Each row comes from the steps of one walk. Every step used is in the known rows, and no mark comes twice. Write the walk behind each row, first mark first.
Known rows
p-s-x-t:   4   7  -2   2  -9  13  11   9 -22  25  -5 -18  12   7  17  13  23 -10  25  14 -25   8  21 -17  16  -4  16 -15   7  -6  -5  23
m-z-g:  -5  -7  16  -2  20  -2   5   7   9  -3  -3  -5 -16  17  14  -4  11  10 -22   5 -30  -3  10  -7 -11  -7   4  22   3  10  -5 -18
p-z-k-s-x-t:  15  -6  14 -12 -11  -2   3 -22 -21   2   8  -8  -9  11   5  30  16  12  19 -30  -1   4  -3   0 -14  -3  -6 -23  16  -7  -1   1
z-x-s-p-t:   8 -14  21   4  -5 -11  -5   8   6 -43  13  31  -3 -25  14 -18 -12   7   4   0  26  11 -19  -5   7   0  -7   5  -9  -9 -12 -23
z-x: -11  -7   0 -10  -1  -1 -11  10  13  -5 -10 -16 -17   1   3  -6   9  -9 -10  -3  -1   0  -7  -3  -9  13  -8  11  -8   5  -3 -14
k-t-p: -10  -5 -16  21  16  11 -11  -6 -17   8 -11  -7  -5   2 -19   3  14  13  25   9 -10 -17   3   6  -2  13  -3   9  -2   1   9  -1
p-z:  -5  -6  18   3  16  -8   1  -6 -24   2   5 -16   5 -15  -1   0   5   4  -5 -16 -12  -3  11   4 -33  -9  -9 -11   7  15  -4 -16
p-z-x-s-g: -12  21   6 -16  -7 -19  -6 -20  -4  -1  10  24   1 -13   5 -18 -36   5 -12 -21  10  -6   2   3 -16  10 -15  -6   6   1 -12  -6
w-k-z-x-t:   0  16 -23 -19 -26  10   5   7  35   7  -6 -22 -15 -13   5 -26  21  14   5  -7 -14  -1  -6   8  22  16  16  -5 -11   3 -26   1
x-s-p:   2  -3  11   8  23  -3   4  -7   0 -15   4  31   9  -4  22  -6 -10  -1  -4  12  14   8   5  13   3 -18   3   0  -4   2   1 -10
s-x-t-p:  -3  -5  -7   1  -9  12   9 -14 -33   3  -1 -15   2   4   3   5   5   6  41  11 -15   4  11 -18  14   8   9 -16  14  -4   7   3
s-x-t:   1   4   4  -7  -7  14  13 -14 -19  21   2 -13   1   1  11   2  13  -4  19  15 -23   5   8 -13   0  -1   4  -9   8   5  -4  -1
p-t-k:   4 -11  -4  10  -3  -1  -7   7 -12  -5   7 -18   1 -21 -14 -12  -9 -17  -1   7  -1  13  -6 -19 -14  -9   1  11   4  11   5   2
z-g:  -8 -15   6  -9  13  -2   3   5   7  13 -11  -1  -4   4   9 -12  10 -10 -25  -5 -24   0  11  -3  -9  -9  -3  22   7   6  -2   7
p-t:   1 -19  16  11   7   3  -2   8 -20  -3   4 -11   8 -17   6  -5   6 -12  -1   6  -4  -4  -3 -14 -24   0  -7   3   5  -2  -8  -8
s-p-t-n:  -3 -42  30  16   9   1  20  31 -17 -27  22  -8  13 -26  -3 -22   3 -24  12   6  -7  16 -14 -18   5  -3  11 -10  -4   2  -1  -7
z-x-s-g: -13  18  -9 -16  -9  -5  -9 -12  13   6  -4  27  -3   2  15 -17 -32 -13 -18   4  11  -5   0  -2  -1  15  -9   8  -1  -5  -8   5
w-k: -11   2 -13  -9   7  -2   4  14  10  18  -1 -16   1  -2  17 -11  15  -7  -4   1  -2   5  10   8   2  -6   9   6  -3  10  -4   6
z-x-s:  -8   7  10 -14  -4   3 -19  -7  20  -6  -9  11  -7  10  12  -3  -8  -2 -20   5  15   1  -4   3   2   9  -9   8  -1   4  -9 -16
m-z-x-s:  -6  14  19  -6   0   4 -15  -5  23 -24  -2   6 -20  25  15   5  -7  19 -17  15   9   0  -4   1   1  11  -3   8  -7   8  -9 -42
k-t-p-z:  -8  -5   1  20  16  -3  -8 -14 -33   0   3  -8  -1 -14 -31   2  10  30  29 -17 -14 -16   5  10 -16  10  -8  -7   3   9   4 -14
z-x-s-p:  -1  -3   8  -6   4  -9  -4   1  19 -29   1  27 -10  -5  17 -12 -10   4  -5   3  21  11  -9  10  12  -2  -3   6 -12   1  -3 -20
p-s-x-t-n:  -6  -8  13  -2 -16  26  20  22 -18  24   2 -33  17  13   1   5  22 -29  23  17 -37  18  17 -27  33   5  26 -27   5   3  -1  25
z-x-t-p:  -2 -12 -20  -9 -20   3  -3  -6   3 -26 -16  -7 -16  -4   2 -10   6  16  27   2  -4  11   2  -7  18  19  10   4  -6 -10   0 -11
k-s:   0  -9   4   8  24   4 -13 -13   0  -5 -11  -6   5  22  16  17  11 -16 -17   6  -5  -9   4  11 -23  -5 -10  -1   6 -12   3   1
t-x:  -3   4   9  -6 -11  -1  -2  11   5  12  -3 -14   7  13  -9  12  -2 -18 -31  13  -3  -7  -1  -6 -10   5  -5   9   8 -11   8  -3
z-k:  -5 -18   0  -8   7   2  -6  17   0  12 -13 -15 -14  11   7  15  13 -17  -7  -9  11   4  -4  -4 -12   1  -2  10   0   7   6   7
s-g: -13   3 -16   0  15  -5   7  -2 -13  22  -2   2   6  -4  14 -14 -17 -25  -6   9 -14  -9  10  -4 -20   3  -3   6   3  -3   0  18
w-k-s-x-t-n:  -4  -1   3 -17 -18  20  18  -2   9  13  14 -21   9  19  10  -2  21 -16  16   7 -23  15   2  -1  30   6  20 -24   6  -2  -2  16
m-t-x-s-g:  11  18  -6 -11 -26   9   5 -12  11  24 -17  39  20  15 -11  18 -48 -16 -33  22  10 -15  -8 -16  -1   2 -18   2   6 -27   3  20
m-t-k-w:  16   8 -24   7  -1  13  14 -10  18  20 -11 -21   6  -1 -39   7   3 -15 -18   6   0   5  -9 -13  -4 -21 -11  10 -18  30  20  18
k-t:  -5   2  -1  13  19  13  -7  -7  -2  28  -7  -4  -5  -3 -11  -4  22   4   3  13 -18 -16  -1  12 -17   6  -8  15  -7   9  -2  -7
k-z-x-s:  -4  15   8  -3  -5  14 -23  -7  21  -1 -12  -2  -7   8  -3  -5  -9  -2 -26   0   5 -20 -10   6   1  15 -11 -10   5   3 -18 -11
m-t:   9 -16  -2   4   9  18   3  -1   0  10 -28  -3   3   2  -6  19   6  -6  -5   9 -10  -5  -6 -12 -19  -8 -18  -1 -10   0   0   1
x-s:  -5   6  12   0  14   9 -10 -15   0   7  -9  12   9  11  17   2 -10  -8 -20  16   8  -1  12   7  -7  -7  -5   3   6   5  -4  -7
w-k-t-p-z-x: -16   6 -18  -6 -12 -14 -10   5   3  -6   9 -13 -19 -21 -30 -17  16  44  35 -34   2  -8  -6  14  12  22  -3   0 -10  10  -5 -15
m-t-k:  11  -9 -22   4  -1  15  -2  -3   6  10 -24 -10  -3  -2 -28  12 -10 -11  -5  11  -6  10  -8 -16 -11 -17  -9   8  -9  15  14   9

Write each row's walk
  1  18 -19   5   8  -2  10  -6  13  19   8 -33   6   0 -23 -11   5 -23 -24   6   0   4   6   0  -4 -15   3  14  -8  35  22  15 -> t-k-w
 11 -19   0  12  12 -17   7  16   4 -33  20  13  10 -19  27 -10  13   1  13  -6  13   8 -12  13   3 -17   6  -3  -7 -21  -8   5 -> w-k-s-p-t
  5   7   4 -10 -12   5   4  -5  20 -24  -4  -9 -26   7  14  -6  17  26  10  15 -17  12  -3  -5   2  13  12  10 -17   2 -14 -39 -> m-z-x-t
 -1  -6   8   2   8  -3  -7   0 -13  23   1  -9 -17 -11 -25  11  23  19  10 -29   1 -11  -7  10 -25   6 -13   4  -5  17  -1  -8 -> p-z-k-t
  4  16  12  -5 -26  -7   0  -3  -7  10  14  32  27  -4   1  -5 -48 -22 -29  18  14 -13  -4 -18  -6  10  -8   5  19 -31  -5  14 -> p-t-x-s-g
  6  12 -11 -15 -10   8  11 -17   4  14   7  -7   3  13  27   7  21   4  17   4 -13   6   6   8  13  -5  10 -11   7 -10  -7  12 -> w-k-s-x-t
 13  31 -26   6 -18   7  23   0  -3  35  11 -39  14   3 -14   2  19 -19  11  11 -15  17  20 -17  29 -16  22  -6  -4  23  15  42 -> p-s-x-t-k-w
 -2 -10   9  -1  12   3  -2  19   4  -6  -5 -19 -26  25  12  21  15   4  -3   0   6   1  -4  -6 -13   3   5   9  -4  10   5 -19 -> m-z-k
 11 -14  24  16  13  -6   3   1 -14 -29  15  34  15 -25  21 -12 -13   0   3  12  19   7  -4  -1  -2 -15  -2  -1  -1  -7  -8 -13 -> x-s-p-t
-14  -4 -33  16  11  -8   0  21 -30   6 -14  -6  19   6  12   3 -15 -23  23   3  -8  -7  27 -13  11   5  14  -8   9 -20  11  47 -> t-p-s-g
 12  -4  -8  -4 -12 -11  22 -12 -13  -8   7 -21   0  -8 -15   5  18  24  21 -34  12   8  11   1   6   0   9 -10  -1  16  11   8 -> x-t-p-z-k-w
-10  17  -6  -2  11   0   0 -19  -5  20  -3  27  15   5  22 -12 -34 -20 -17  17   4  -8  14   2 -11   0  -2   3   9  -4  -4  16 -> x-s-g
 -2  35  -4 -12 -24   6  -8  -1  32  37   4  20   7  13 -14   0   0  12 -23  17  13 -13  -4  19  22  10   2  18  -1  -5  -3   2 -> w-k-t-x-s
  6 -18  15  -2  13 -12 -13  -5  -9 -13  -3  -9  -7  13   3  29  10   1 -10 -36  12  -2  -3  13 -31  -6 -13 -11   8  -5   3  -1 -> p-z-k-s
 11  20  25   9  -5 -12   2 -12  -2  -1  23  35  13 -16 -28   2 -13  29 -10  -3  11  -9  -8  21  -2  -5  -9   0  -1  -5   2 -24 -> k-t-x-s-p-z
 13 -22  -5  -1  -5  -7  -6 -21 -19 -32  -9  -1  -7   9   1  27  10  24  29 -33   9  10   7   9  -5   0   5 -16  11 -19   6   3 -> x-t-p-z-k-s
 12  22 -27  -2  -9   3  21 -22  18  17   7 -23   5  -9 -15 -19  12  -9  -7  13  -9  18  11   0   7 -16  18  15 -13  31  12  14 -> x-t-k-w
-10  12 -17   0   8   7   0   5  13  35   0  -6  -6  -8  -4 -13  27  10   8   6 -11  -8   1  18   4   5   2  16 -14  13  -8   4 -> w-k-t
 -3  16  -9  -6  -5  -3  -2  15  36 -14   7  12  -8 -14  10 -25  -4  12  -7 -10  20  -2 -14  21  31   1   8  -9 -10   4 -17  -5 -> w-k-z-x-s-p
 13  15 -17  -1 -23  26 -23 -11  34  -1 -28  -1 -13   2 -40   6 -27   0 -22   0   8  -7 -24  -9   7   2 -16  -6  -7  11  -3   2 -> m-t-k-z-x-s
-11  26   2  -9  -2  -4  -5  -9  16 -10   4  22 -13  17  20 -11 -33   7 -13  14   5  -8  -2  -3  -2  17  -1   7  -4  -1 -10 -19 -> m-z-x-s-g
 -5  27   1 -13 -19  -5  -1 -10   7  23   2  27  20  15   4   0 -44 -23 -39  21  11 -13   6  -2   0   7  -3   6  16 -21   6  16 -> t-x-s-g
 19 -41  11  15  13 -15  -3  18  -6 -39   6  15  -5  -7  17  14  10  -9   9 -16  27   6 -22   1 -10 -10  -5   1  -3 -25   3   3 -> z-k-s-p-t
  4 -25  13   0  15 -23  12  18 -15 -17  13   0 -12 -22   1   4   7   7  12 -36  17  13  -6   7 -15 -15  -2  -8  -4  11   6  -9 -> s-p-z-k
 -1  -9   7 -11 -14  -7  17 -19 -37  -2  10  -4  -4 -12  -7  -7   2  30  30 -27 -33   7  17 -18   7  -4   3 -13  26   3  -1   2 -> s-x-t-p-z-g
 10  10  31  -1  -6 -22   8  -3  -4 -19  22  27  18  -9  -6   5 -25  12 -21  -7  19   5   1  10  -2 -16  -4 -11   8  -8   5 -21 -> t-x-s-p-z
  2 -34  14   9   7  -5  16  30   6 -33  27  -1  16 -13  13 -18  12 -19  10  -4   1  18 -14   4  20  -7  16 -15  -6 -13  -3   7 -> w-k-s-p-t-n
  6   7  17  -1  -6  -8   4   4  12 -12   9  29  16   7   5   5 -22  -6 -25  17  20   5  -2   8  12 -10   1   5   4 -16   9  -9 -> t-x-s-p
  7 -23 -19  21   5  15  -5  22 -19  -6 -39 -12  16  13  -9  36   7  -4  25   4  -6  -2   9 -21  12  -7   0 -12  -3 -18  11  28 -> m-t-p-s
  8 -28  15  20  16 -12  11  17 -22 -25  15   8   8 -32  13 -15   5  -6  13   4   3   7 -10  -8 -12 -11   0   1  -6  -5  -4 -11 -> s-p-t
-10   1  11  -7  -8 -12 -19 -14 -11 -33   0   7  -4  -2  -9   0 -20  27   8 -23  20   0   3   3   3  12 -11 -13  10   2  -1 -24 -> t-p-z-x-s
 -1   7 -10   5   5   6 -15 -15  -9   7   6 -23  -4  23 -10  19  -5 -24  -5   5  -6   1  -4  -6  -9  -9  -7  -8  15   5  20  13 -> t-k-s-x
-12   6 -39  26  13   0  -5  12 -26  23 -12   2  13  -1  -9   0  -2  -5  35   8 -17 -19  18  -3  11  15  10   2  -1 -18   8  44 -> k-t-p-s-g
 26 -19 -23  19  15   2   1  -7  13 -28 -14  15   0  -1 -14  19  -9  -7   3   4   3  15 -18   2  -4 -30  -8   1 -17  -8  21  10 -> m-t-k-s-p
  1   0   4  10  14  10  -7  10   8  11  -5 -12 -32  20  -8  19  28  21   8   6  -2 -12 -11   4 -12  12   0  18 -13  15   3 -21 -> m-z-k-t
  0  -3   5   1  -9  -1  13 -22 -49  -6  13 -17   5 -13  -8   5   1  24  46 -15 -18   3  14 -14  -1   3   3 -30  19   3   2  -9 -> s-x-t-p-z
 -9  26  -8 -16 -15   9 -16   5  37   7  -5  -7  -6   4   5 -17  -2   7 -22  -8  12 -12  -8  14  19  13   2  -7  -1   7 -22  -1 -> w-k-z-x-s
 -9  -5 -43  17   3  -4  -8  28 -18  26 -17   0  -4   8 -11  14   2  -8  37  -9   5 -16   8  -5  19  18  11   6  -2 -18  15  53 -> z-k-t-p-s-g
  0  17  19 -10 -15   5 -10  -5  12  10  -4  13  15  21  -2  15 -20 -13 -40  20  14  -6   3   1   1   2  -5   7  14 -12   4  -6 -> t-x-s
  4 -21   0  -3  13   2 -15   3  10  -3 -16  -8 -11  31  15  30  15 -18 -14 -11  15  -3  -6  10 -16   0  -7   4   4 -12  10  11 -> z-k-s
  0  13   3   3 -10   8  -7   3  10  30  -1  -6   1   7 -29   9   9  -2 -18  17 -11 -21  -8   4  -8  15 -10  19  -2  -8   5  -5 -> k-t-x
  1   6  17   2  10  -8   0   4  23 -46   9  24 -20   9  21  -4  -7  24  -2  11  16   8 -10   7  11  -2   4   6 -16   5  -5 -45 -> m-z-x-s-p
 -5   2 -43  -4 -23  -7   4  12  -7 -11 -18   2   2  -4  13 -11  -9  -3  38   1 -10  10  19 -16  32  20  23  -1  -5 -30  -1  36 -> z-x-t-p-s-g
-10  11 -13   1   7   9   0  15  11  24  -3 -31   3  -5   3 -13  14  -6 -10  -5 -11 -16   3  11   1   0   9 -11   3  11 -14  12 -> w-k-z
  5  14   8 -11 -24  11 -19   1  24  30  -9  19  -8  26 -23  24  -1   2 -26   8  27 -15 -14   9   9  15  -8  21   3  -9   7   3 -> z-k-t-x-s
 -3 -14  13  -3   8 -26   6  11  -5 -35  17  -1 -13 -31  -4 -16   2  16   9 -31   3  11 -10   7 -13  -5  -7  -6 -13   8  -4 -28 -> s-p-z-x
  4   0  27   8  22 -18   6 -14 -17 -22  17  27  13 -21  10  -6 -14  16   0 -11  12  11   8  18 -12 -24  -3 -15   2  11  -4 -22 -> x-s-p-z
  4  -8  29  -6  19 -22  12 -10  -6 -18  14  40   5 -20  12 -18 -12  20 -16 -26  -4  11  13  13  -4 -30  -3   4   6  10  -7 -11 -> x-s-p-z-g
-21  -2  -4  -4   0  19   8  18  17  34   7 -24   0  -1 -20 -23  28  -8   6   9 -21   2  -3  10  20  14  13   5 -13  20  -4   7 -> w-k-t-n
